Known rows, with every way that one mark hangs from another
B(R(C Q U)): [ 0.10 -0.53  2.69  2.87 -2.00 -2.13  1.02 -0.03 -0.28  2.68 -1.40  1.33
  1.05  1.33  1.93 -1.95  1.46  0.46 -1.54]
R(C): [ 0.40 -1.60  1.06  0.95  0.94  0.91 -0.42  3.31  1.03 -0.02 -0.99  2.17
 -0.02 -2.24 -1.05  2.11  0.93 -0.17 -1.24]
F(B(R) Z): [-1.96  0.39  1.38 -3.83  0.00  1.10 -1.16 -5.35  5.32  2.46  3.41 -0.95
  1.30 -0.21 -3.69 -1.39  1.16  1.10 -2.40]
Q(J): [ 3.38 -1.20  1.32 -1.78  3.14  2.99  4.45  6.42  0.94 -1.43  1.06  0.06
  0.84  3.11  1.13  2.33 -0.35  3.13  0.95]
C(R(Q U)): [ 3.14 -1.80 -0.24  1.82  2.84 -1.61  1.48 -5.69 -0.77  0.90 -3.24 -0.62
  1.01  3.28  4.05  1.66  0.10 -3.47  3.43]
G(C(R)): [ 2.14 -1.12 -1.44  1.23  0.39  0.01  2.14 -0.63 -1.24  1.82 -2.04  0.01
 -2.12 -0.65  1.68  6.35  0.32 -2.09  0.27]
Z(F R(C U)): [-5.61  0.68 -1.63  2.99 -3.63 -0.66 -1.69  4.39 -2.66 -5.39 -0.36 -0.08
 -0.67 -3.95  1.41 -0.61 -0.97 -0.02 -0.91]
F(Z): [-0.28 -1.25  0.98 -1.54  4.39  0.30  0.37 -0.71  3.11  0.82  2.20  0.86
  0.39 -1.48 -1.94  1.70 -0.48 -2.09 -2.07]
R(Q): [ 4.74 -1.20  0.77  0.70  3.19 -0.04  0.66  3.01 -1.51  1.82 -0.71  1.46
 -0.06  1.87  1.34  1.57 -0.35 -0.80  1.01]
Z(R(C Q U)): [-0.42  0.82 -0.78  2.61 -1.96 -1.96 -2.28  1.29 -4.23 -0.74 -2.66  0.77
  0.10  0.20  1.48 -2.36  0.23 -3.28  1.30]
D(U): [ 6.13 -0.38 -1.67  1.32  4.38  4.28  2.20 -0.08  0.95  0.59  1.23  0.75
  1.13 -2.02 -4.34  1.14  0.02  2.79 -1.10]
B(R(U)): [-0.18 -1.37  3.21  1.21 -0.94  1.75  2.99  0.75  1.69 -0.24  1.27  0.42
  3.19  2.60  0.71 -0.02  2.22  2.45 -1.38]
G(C): [ 3.09 -0.34 -0.07  0.37  1.22  0.53  2.04  4.36 -1.74  1.43 -0.15  1.36
 -2.18 -1.49 -0.56  5.08  0.35  0.68 -0.94]
F(B Z(R(C))): [-3.83  1.65 -1.54 -3.32 -1.31  0.02 -4.89 -4.39  2.24  0.28  1.18 -0.74
 -0.33 -2.79 -4.51 -2.43  0.28 -2.61 -1.00]
C(R(Q(J) U)): [ 4.22 -1.36 -0.21  0.68  3.16 -1.38  3.58 -4.02 -0.90  0.63 -3.05 -1.35
  0.58  4.88  5.08  1.12 -0.76 -2.11  4.00]
F(B(R)): [ 0.24 -0.23  1.74 -2.35 -1.78  3.53 -0.19 -1.19  3.19  0.50  2.01 -0.37
  2.24  1.99 -2.74  0.02  2.42  3.99 -0.45]
B(R(C U)): [-1.71 -1.12  3.12  2.09 -2.18  0.37  1.73  0.79  1.77  0.48 -0.19  1.02
  2.08  0.07  0.31 -0.73  2.27  1.56 -2.32]
F(B Z): [ 0.04  0.43  0.33 -4.61  3.56  0.68 -1.99 -5.26  4.28  1.14  2.91 -0.63
  0.43 -0.99 -4.68 -0.53  0.02  0.17 -0.46]
Z(R(U)): [-0.96 -0.08  0.02  1.04 -0.98  1.68 -0.34  2.23 -2.07 -3.71  0.06 -0.15
  2.01  1.60  0.21 -0.23  1.00 -1.28  1.51]
G(C(R(Q(J) U))): [ 4.66  0.04 -1.46  1.24  1.38 -2.81  3.89 -1.81 -3.19  2.61 -3.16 -0.66
 -2.65  2.02  4.36  3.42 -1.05 -1.59  2.33]
J(Q): [ 0.58 -1.67  1.67  0.04  2.78  3.60  1.87  5.26  3.34  0.72  1.30  2.73
 -2.47 -0.94 -4.81  2.38 -2.31  0.26 -0.09]
F(B): [ 2.62 -0.14  0.75 -3.10  1.79  3.19 -0.94 -1.15  2.04 -0.55  1.56 -0.01
  1.24  1.16 -3.47  0.78  1.47  3.14  1.56]

Rows
[-2.90  0.96  1.76 -2.84 -0.45 -1.30 -1.68 -7.96  4.87  2.39  2.13 -0.62
  1.06 -1.45 -3.80 -3.67  1.27  0.76 -2.39] => F(B(R(C U)) Z)
[ 4.29  0.28  1.07  0.96  2.96 -3.55  2.41  1.21 -2.18  1.35 -2.57  1.11
 -0.89  2.01  3.10 -2.52 -1.13  0.75  1.95] => R(C Q(J) U)
[-2.40  1.88 -0.78 -3.72  0.59  0.00 -3.27 -6.56  1.78 -0.99  2.26 -1.57
  1.07 -0.40 -4.03 -3.31  0.23 -1.62  0.66] => F(B Z(R(U)))
[-1.99  0.75  1.82 -3.46  0.78 -0.03 -0.52 -7.66  4.94  1.78  3.25 -1.21
  1.87  0.45 -3.50 -3.07  1.25  1.58 -1.57] => F(B(R(U)) Z)
[ 1.91  0.91 -0.63  0.57 -0.38 -0.30  1.18  3.40 -3.99 -1.77 -1.08 -0.68
  0.79  4.14  2.95 -2.23 -0.65 -1.25  3.05] => Z(R(Q(J) U))
[-3.97  1.65 -2.03 -0.27 -2.99  1.10 -1.93  0.80 -1.85 -6.05  1.50 -1.89
  0.49 -1.17 -0.62 -1.78 -0.50  2.63  1.51] => Z(F(B) R(U))
[-0.02 -1.19  2.12  2.30 -2.89 -0.51  0.29  2.75  0.37  3.48 -1.15  1.73
  0.35  0.50  1.59 -0.08  1.35 -0.01 -2.65] => B(R(C Q))
[ 3.70 -1.89 -0.87  0.29  2.28  0.20  2.86 -1.27 -0.43  1.49 -2.70 -0.96
  0.02  4.09  4.89  2.90 -0.82 -2.60  2.95] => C(R(Q(J)))
[-3.66  1.19 -2.05  3.70 -3.28 -2.83 -2.15  3.87 -4.85 -3.37 -1.65  0.10
 -1.69 -2.86  2.89 -1.98 -1.90 -1.22 -0.06] => Z(F R(C Q U))
[-5.71  1.53 -2.72  0.20 -5.20  1.06 -4.24  3.52 -1.46 -4.36  0.22 -0.67
 -1.37 -4.25 -1.20 -0.56 -0.51  1.27 -0.63] => Z(F(B) R(C))
[ 2.10 -0.71 -0.97  1.43  1.04 -1.08  2.77 -2.65 -1.77  1.16 -2.21 -0.28
 -1.57 -0.24  1.89  4.89  0.31 -1.69  1.07] => G(C(R(U)))
[-4.11 -0.06 -0.86 -0.47 -0.31 -0.42 -2.51  0.30  1.01  0.00  0.63  0.70
 -0.19 -3.39 -1.72 -0.25 -0.28 -5.00 -2.68] => F(Z(R(C)))
[-4.15  1.29 -2.57 -0.71 -3.78  2.60 -2.77  3.67 -1.36 -5.17  1.73 -1.55
 -0.30 -2.07 -0.95  0.18 -0.65  1.97  0.33] => Z(F(B) R)
[-2.49  0.37 -2.54  2.45 -2.77 -0.14 -1.51  6.79 -4.23 -3.28 -0.01 -0.29
 -1.37 -1.29  2.76  0.89 -2.15 -1.08 -0.04] => Z(F R(Q))
[-0.78  2.30 -1.27 -3.06  0.93 -1.84 -3.77 -7.12  0.29  0.86  1.26 -1.44
  0.19  0.58 -2.50 -4.36 -0.47 -2.50  1.42] => F(B Z(R(Q U)))
[ 3.95 -0.39 -1.38  1.99  1.21 -2.83  2.31 -3.20 -3.32  2.93 -3.20 -0.13
 -2.45  0.70  3.25  3.77 -0.35 -2.64  1.77] => G(C(R(Q U)))
[-3.58  2.09 -3.19  1.04 -4.90 -1.12 -4.83  2.60 -3.48 -2.23 -0.99 -0.53
 -2.37 -3.23  0.41 -1.74 -1.43  0.11  0.22] => Z(F(B) R(C Q))
[ 5.99 -0.05  1.42  0.05  4.61 -1.60  4.17  1.60 -2.20  0.41 -0.78  0.21
  0.28  4.76  3.33 -1.58 -1.14  1.77  3.13] => R(Q(J) U)
[-2.17  0.36 -0.18  0.18 -2.78  0.10 -1.09  1.56  0.74 -0.40  0.82 -0.29
 -1.04 -2.19  0.01 -0.27 -0.42  4.34 -1.64] => Z(F(B(R(C Q))))
[ 3.87 -0.35  0.29  0.42  1.75 -1.66  1.34  4.96 -1.44  2.50 -2.34  1.66
 -1.65  1.11  2.48 -0.08 -1.01  0.25  0.70] => R(C Q(J))
[ 0.83 -0.78  1.97  1.37 -2.59 -0.39  2.27  4.63  0.27  3.13 -1.16  1.00
  0.06  2.06  2.91 -0.68  0.37  1.46 -2.01] => B(R(C Q(J)))
[-2.72  0.24 -0.24 -0.64  1.61 -0.33 -0.98 -1.73  0.71 -1.38  1.60 -0.48
  1.00 -0.76 -1.25 -1.07 -0.42 -3.79 -0.95] => F(Z(R(U)))
[-3.16  0.40  0.57  0.12 -2.57  0.63 -0.20  0.26  1.73 -2.32  1.59 -0.69
  0.13 -2.38 -0.77 -0.66  0.21  5.42 -1.48] => Z(F(B(R(C U))))
[-3.22  0.57  1.18 -3.16 -1.17 -0.11 -2.33 -5.57  5.41  3.02  2.25 -0.28
  0.61 -2.14 -4.20 -2.13  1.27  0.59 -3.22] => F(B(R(C)) Z)
